Each row was made from one walk, in order. Every step used is in the known rows, and no mark comes twice. Write each row's walk.
Known rows
bodi > gabubok > sitab > fati: [-10.1  -4.0 -18.6  14.0  28.5  -6.5   9.7  28.1  12.6  -4.4  68.6  10.3
   1.4 -19.6   6.8  29.2 -11.9   1.7   1.8 -22.4 -13.0  13.2]
bovo > bodi: [-11.9   6.5 -11.9  -3.5   2.9  -1.8  -0.1 -25.3  -2.9 -17.8  -1.4  -3.3
  -0.8  32.3  -4.0  -0.1   8.5  -0.6  -2.0 -24.1 -18.6  18.0]
fati > sitab: [  5.4   4.7 -19.2  -6.0  -8.4 -16.9  -7.3  18.2  -4.6  12.5   6.8  -1.4
   8.6 -19.2   4.0 -13.0 -25.5  -5.7  11.8  -0.9   9.2  -2.1]
fati > sitab > gabubok: [ 25.7   6.4  -0.8   4.8 -36.6 -12.0  -5.1  16.7  -3.4  12.2  -9.6   3.1
  19.8 -33.9   3.0  -3.7 -43.6  -7.2  17.1  -1.5  -0.6  -3.2]
ganolu > bodi > gabubok > sitab: [-11.2   6.8  -7.5  13.9  -9.5  -5.3  13.6  29.7  13.1 -23.8  14.4  -9.1
   7.6 -23.0   7.0  23.9   8.9  -4.4 -15.6  12.8 -29.1 -19.3]
gabubok > bodi > fati: [ 10.6  -6.1  18.8  -6.9  -6.3 -12.8  -7.6   1.6  -8.5 -33.1 -44.4   7.5
   9.6  20.5   5.6 -17.2  -2.6   5.7 -20.2 -20.1  -0.5   6.3]
ganolu > bodi > sitab: [ -2.1   1.4  -0.6   3.8   3.7 -15.7  -0.8  -1.6  11.5 -14.2   6.6  -2.9
   4.8 -42.7   7.3  -1.9  16.4   8.2 -11.4   5.7  -4.0   0.8]
sitab > gabubok > bodi: [ 20.4  -1.4  21.5   4.4 -30.5  -4.7   0.1  -8.4 -12.3 -20.2 -30.1   5.6
  19.6  17.3   4.8   5.6 -21.4   3.7  -5.3 -13.4 -19.8  -1.1]
ganolu > bodi > bovo: [ 11.1   8.1  -3.6 -11.9 -12.0  -6.8   1.4 -24.1  -3.5 -27.8  -9.5  -7.2
   0.4   3.5  -0.8 -12.1  19.2   3.1 -18.6  10.7   6.8   2.2]
bodi > fati: [  9.8  -2.3  14.7  -1.2  -5.7  -5.5  -6.8  10.7   8.2 -12.1 -34.0   6.2
   0.5 -11.1   0.7 -17.4   0.0   1.4  -8.4  -7.3   8.4   5.7]
gabubok > sitab > fati: [ -0.6  -7.4 -18.9   3.7  15.2 -10.1   8.4   8.0  20.8   7.7  50.1   2.7
  -1.4 -40.9   1.9  15.8  -4.7   6.2  -4.1 -26.4  -8.0  22.3]
bodi > sitab > fati: [  0.6 -10.0 -12.0   4.5  45.7 -17.5  -4.6  -3.6  10.6   6.0  62.4  15.9
  -1.2 -39.4   7.0   2.6  -3.8  13.5   7.4 -28.5  12.5  34.7]
gabubok > bodi: [  0.9  -4.6   4.4  -5.7  -2.2  -8.9  -0.8  -8.8 -14.4 -19.7 -12.6   0.7
   8.2  31.4   5.3  -1.2  -3.3   4.0 -10.4 -12.8 -10.9   0.1]
fati > bodi: [ -7.4   0.9 -16.1  -1.6 -15.0   9.8  -3.3 -14.6  12.1  -2.6  10.4 -10.9
  -3.3 -24.3  -4.0  12.2  -8.7   3.0   2.3   4.6  -9.8 -11.0]
bodi > ganolu: [ -5.3   3.0   3.6   4.2 -10.0   6.6  -2.1   5.9   6.9 -18.7  -5.5  -3.6
   3.3   0.2  -1.5   4.5  -4.5  -1.9 -13.0  14.7   2.2 -15.3]
sitab > fati > bodi: [ -7.3  -4.7 -27.5  -3.5  12.7   6.1  -5.8 -24.2  22.0  -0.1  49.2  -5.6
  -6.3 -51.0  -4.7  11.4 -11.7  11.3  -2.2 -20.3  -0.9  12.9]
gabubok > sitab > fati > bodi > ganolu: [-15.6  -2.5 -33.8   7.1 -11.2   5.7   2.4   1.1  36.1 -12.9  52.1 -11.4
  -1.5 -69.7  -3.7  30.7 -17.9   6.5 -13.1  -5.5 -16.0  -4.1]
ganolu > bodi: [ -1.9   4.3  -1.0  -2.1  -7.5  -2.3   2.1  -6.3  12.2 -19.1 -16.8 -12.2
   3.4 -30.1  -1.1  -5.6  15.7   2.2 -22.2  12.2  -3.6 -10.9]

Which walk is each row?
[-17.3  -0.4 -25.7   6.0  26.4  10.4  -2.9  -4.5  14.9 -12.0  66.4   3.6
  -3.7 -28.6  -0.5  23.6 -21.0   6.4   4.3 -18.4  -6.5   1.1]  sitab > fati > bodi > gabubok
[ 19.4  -1.2  18.6  18.2 -14.4  -9.9  -0.3   5.5   1.1   5.2   7.8  14.7
  12.4 -23.1   8.5   8.6 -19.4   4.5  17.5  -6.6  -7.4  10.2]  bodi > sitab > gabubok
[ 27.2   2.7   1.9  -1.4 -40.0 -21.8  -6.4   8.4 -17.6  -9.9 -21.6   5.1
  28.0   0.2   8.1  -5.4 -46.3  -2.9   6.7 -16.4 -10.8  -1.4]  fati > sitab > gabubok > bodi
[ 15.2   2.8  -4.0  -7.4 -14.6 -21.7 -13.9  27.8   3.2  -0.2 -23.4   4.9
  10.4 -31.8   4.4 -29.4 -24.7  -4.5   2.1  -7.5  17.6   2.5]  bodi > fati > sitab
[  6.8   2.4  14.2  -4.6 -14.9  -6.3  -5.6   4.0  18.2 -31.1 -48.0  -5.3
   4.8 -41.5  -0.3 -22.3  17.2   4.0 -31.6   5.0   8.1  -3.9]  ganolu > bodi > fati
[ -9.3  -6.9 -35.7   3.1  -3.4   0.6   4.3  -7.1  32.8   4.7  59.1  -7.6
  -5.1 -73.7  -2.2  28.2 -13.8   8.5  -1.6 -21.3 -19.3  15.2]  gabubok > sitab > fati > bodi
[ -6.6  -2.3 -18.0   6.9  -4.3  -4.9  -6.4 -10.1  12.3   3.8  35.1  -0.2
  -1.9 -35.9   3.8  13.2 -10.1   8.9  14.4  -0.7 -12.3   0.8]  fati > bodi > sitab
[ 24.8  11.9   3.8   0.3 -42.0 -20.0 -11.2   2.1   1.7 -17.6 -45.1   7.2
  21.2 -12.4  -0.2 -23.4 -34.5  -5.8   5.9 -35.1  -8.7  18.9]  bovo > bodi > fati > sitab > gabubok
[ -9.3   8.5   0.4   6.6   3.8   2.2   3.7  13.8   3.7 -31.0   3.5  -5.3
   5.7  -7.1   4.3   7.4   9.1  -2.3 -17.1  15.4  -7.6 -20.7]  ganolu > bodi > gabubok
[ 13.1   7.4  -4.5  -9.7 -24.6 -22.8 -12.5  22.8  13.0 -20.2 -39.7  -7.3
  13.4 -59.1   3.4 -33.9  -8.9  -1.7 -18.6   4.6  15.0  -6.8]  ganolu > bodi > fati > sitab
[-17.3   9.9  -9.6   1.4  -5.9   2.1  -1.9 -18.8   4.7 -34.4  -9.8  -4.8
   2.9  36.9  -4.7   2.3   3.8  -2.4 -15.6  -8.6 -15.9   0.6]  bovo > bodi > ganolu
[-14.1  -1.4 -24.5   1.0   1.9  12.0  -7.5 -17.8  27.9 -21.1  41.3  -9.6
  -3.1 -49.3  -6.4  15.8 -17.6   8.2 -15.3  -4.2   2.8  -3.1]  sitab > fati > bodi > ganolu
[ -0.3  -7.9   2.9   2.2  11.6 -23.8  -3.9  -3.3 -14.1 -15.1  10.1  10.2
   9.9  16.2  13.3   0.5  -2.2   9.7   1.7 -17.8 -12.1  11.6]  gabubok > bodi > sitab
[  1.8  -1.9 -38.5  -5.7  -6.1  -5.4   4.3 -23.6  16.3  -3.7  67.9  -3.2
  -9.0 -36.0  -1.1  20.3 -14.4   9.6   1.9 -21.8  -9.1  24.8]  gabubok > sitab > fati > bodi > bovo
[ -1.6   4.7   4.2  -5.0  -4.2  -7.2  -5.8 -15.2   5.3 -29.1 -33.7   4.2
   0.2  21.8  -3.0 -18.7   7.4   0.4 -10.5 -30.4  -7.7  23.4]  bovo > bodi > fati
[ 15.8  -1.0   1.0 -13.0 -17.9 -31.0 -15.3  20.9 -12.4 -20.7 -38.1   5.6
  18.4   1.8   9.3 -31.0 -27.0  -0.1  -7.2 -21.7   8.1   3.2]  gabubok > bodi > fati > sitab
[ 33.2   9.4  14.3  -0.1 -52.6 -18.6 -10.7  21.6  16.5 -20.9 -57.3  -1.7
  23.9 -74.7   2.4 -27.4 -28.4  -3.5 -14.5   1.5   7.6  -7.9]  ganolu > bodi > fati > sitab > gabubok
